Each row comes from the steps of one walk. Every step used is in the known rows, and no mark comes twice. Write the walk behind each row, first mark first.
Known rows:
U, Q: [-10 -17   1   9   1  14 -42  -7  -7  16 -16  11 -42  -5  -5  31  -4  19
  10  33  -7 -11  13]
R, P: [-19 -12   2   2  -4  12 -19   5  11 -13  -4   3 -18  -2  -9   7  -2  -7
   3  -7  20  -2   3]
E, S: [ -7 -18 -14 -14  10  16 -25 -12   4   3 -28  18 -13  -7 -13  35  -9  -6
   1  22   0  -1  14]
V, S, P, Q: [-21 -19   2  17   1  30 -19  -5 -13  -5 -15  -5 -27 -10  -7  30   9  10
   6  20  -3   4  -8]
V, S, P: [-32  -7  15   3   6  18 -15 -18  -4  -3  -8   6 -22  -7  -1  27   0 -16
  18   0   5  19 -14]
S, E, R: [-32 -19  -4  -4  19  16 -24   4   3 -15   9   9   1   1   2   6 -33   0
   9   6 -13   5  -1]
Z, A: [-15 -24   0 -11  -1   8 -24  17   3   6 -25   0 -15  -2  -8  30  -3   0
  24   8   6   4  14]
Z, E, S, V: [-19 -15 -19  19  21  38 -19  -9  -3   6 -26  28  -8   9  -8  32  -4 -12
 -11  35   1  -4  -9]
E, Z: [ -5 -15   3   1  21  26 -22  -2   4  -8  -4  10 -11   5  -2  26 -18   0
  15   5  -2  10   2]
V, S: [-20 -12  22  -2  10  14 -18 -17  -4  11 -32  13 -20  -6 -12  36  -2   2
  16  18   2   1  -2]
H, E, R: [-15 -28  -2  -1  23  12 -18   1   5 -18  -1  22  -3 -10  -4  16 -26  14
  -4   9 -14  -1  -8]
A, Z, E, S, P, Q, U: [-21 -42  -8  15  -3  31 -17 -15 -20 -17   2   7 -10  -1  -6  30 -11 -15
  -5   8  -3   1  -4]
S, P: [-20 -13  -5   0   5  10 -23  -8   3 -12   8  -1 -23  -5   0  20  -5 -20
  17  -4   0  15  -4]
V, S, P, R, E, Z, U: [-27 -32  17  21  21  49 -27   1   2 -14   4  25  -2   9  -3  18 -28 -11
 -11   7 -13  27 -25]
A, Z, U, Q: [ -8 -36   9  19   3  25 -46  -8 -10  15 -11  14 -40   4  -2  18 -10   4
  -7  16 -18   1   1]
S, P, R: [-16 -19  -1 -13  22  22 -33   1   0   7  15  16  -6 -13   0  14 -14  -5
  23 -11 -16  19  -1]
Q, U: [-19 -33  10  -5   0   0 -28 -17   1  -3  -6  10 -16  -1 -17  42 -13 -17
  18   4  -7  -9   9]
E, R, P, Q, U: [-28 -35   5   8  -4  22 -23  -2  -3 -16  -6   6 -14  -3 -17  28  -9   8
  -1  -1   2 -10   3]
A, Z, U: [ -4 -45   8   7  11  20 -32  -7   0  -1  -5   9 -18  10  -8  10 -16 -22
  -6  -7 -19  10  -5]
A, Z: [ -2 -29   3  -6  11  12 -19 -12  -7   2  -2   5 -15   5  -2   4 -12 -11
  16 -12  -6   0   7]
R, E, S, V: [-27 -14 -16  20  16  31 -16 -10   4   1 -24  29  -8  14 -13  28  -5  -9
  -7  33   0 -13  -3]
Z, E, R, P: [-23 -17  -5   6   7  30 -17  12   4 -26   0  12  -4   0  -1  -3 -19   3
 -12  -3  21   9  -6]
S, P, R, E, Z: [-18 -18  -1  10  25  40 -18   5  -1 -20  21  21   5   7   5   9 -31   1
  10   5  -4  15  -8]

Write each row's walk:
[-22 -14   2   9  20  26 -18   4   2 -16  16   2  -1  10   6  14 -29 -12
  14   7  -5   6  -6] : S, E, Z
[-13 -19   4  -6   8  25 -20  18   2   0 -18   5  -8   5   0  29 -13   4
  23   1   8  15   6] : E, Z, A
[-25 -12   2  -5   7  21 -19   8  12 -18  -4  11  -9  -2  -5   2 -14   6
   0 -16  16   8   0] : E, R, P
[-21 -34   7  18  16  32 -32   6   8 -16   9   7  -7  14  -2  18 -29 -22
  -8   8 -18  15 -16] : S, E, Z, U
[-27 -18   3   0   8  25 -16  24   1  -6  -2  -1   1   9   6  19 -22  -6
  23   3   6  11   0] : S, E, Z, A
[-18 -25 -25  18  -2  34 -18   0  -8 -21  -8   0 -18  -5  -8  23  -2   5
 -10  32   0  -5   1] : R, E, S, P, Q
[-13 -19  -3  14  15  29 -14   2   2 -24   4  13  -4  13  -3  16 -26   1
   4  20   2   0  -2] : R, E, Z
[-39 -11   1   2   6  21 -16  13  11 -24  13   5  -1   1   1  -8 -22  -4
  -1 -14  14   5  -7] : S, E, R, P
[-25 -40  -5  14  -3  19 -18 -13  -8 -19   0   9 -14 -11 -12  42  -7  -9
  -5  15  -8 -10  -7] : H, E, S, P, Q, U
[-23 -25  -9   6  13  23 -23   4  -1 -15  19  18   0  -1  -4   5 -23  -3
   9  13  -8   3  -2] : S, P, R, E
[-26 -16 -15  14  25  39 -21  -6   3  10 -18  38   0   9 -12  25 -10  -2
  -4  29  -7  -9  -3] : P, R, E, S, V
[-35 -13  16   2   8  30 -12  18  -3   0 -13   3   2   7   6  24 -19  -3
  23   5   9  15  -7] : V, S, E, Z, A
[-39 -13  15   8   8  13 -15  -7  -4  -1  -2   2  -6   1  -3  19 -16 -14
  14  20  -3  -4 -11] : V, S, E
[-28 -22  22  30   9  39 -41  -4  -8   9 -11  17 -30   6   3  29 -20   7
  -9  31 -13   7 -14] : V, S, E, Z, U, Q
[-20 -22   0   5   4  28 -14  21   1 -13 -12   8  -2  12  -1  22 -20   5
  16  14  12   8   4] : R, E, Z, A
[-30 -21   4   8  14  27 -18  -2  -5  -9   9  22   0  -3  -4   9 -20   0
  10  15  -4   6  -9] : V, S, P, R, E
[-26 -20   0   2  12  37 -16  24  -2 -11   3  13   4   6   6  15 -23   3
  20  -1   6  21  -4] : S, P, R, E, Z, A
[-13 -24 -15  15   1  25 -25   2  -7 -13  -1 -11 -28  -8  -6  24   5   6
   5  18  -7   0   0] : S, P, Q
[-21 -21  -3   6   9  33 -12   9  -2 -24   5  12  -1   3   4 -14 -21   0
 -12 -16  20  12  -8] : A, Z, E, R, P
[-13 -26 -18  -8  15  28 -23  -4   1  -3 -14  31   4  -4 -13  21 -23   4
  -5  30  -5  -5  11] : P, R, E, S
[-30 -37  -9  16  -8  23 -19 -12 -10 -22  -1   7 -13  -2 -15  38 -10  -9
  -3  21  -3 -10   1] : R, E, S, P, Q, U
[-10 -31  -9   1  23  31 -19  -2 -13 -15   0  17   2   4   5  -1 -32   5
  -5   2  -5  13  -3] : A, Z, E, R
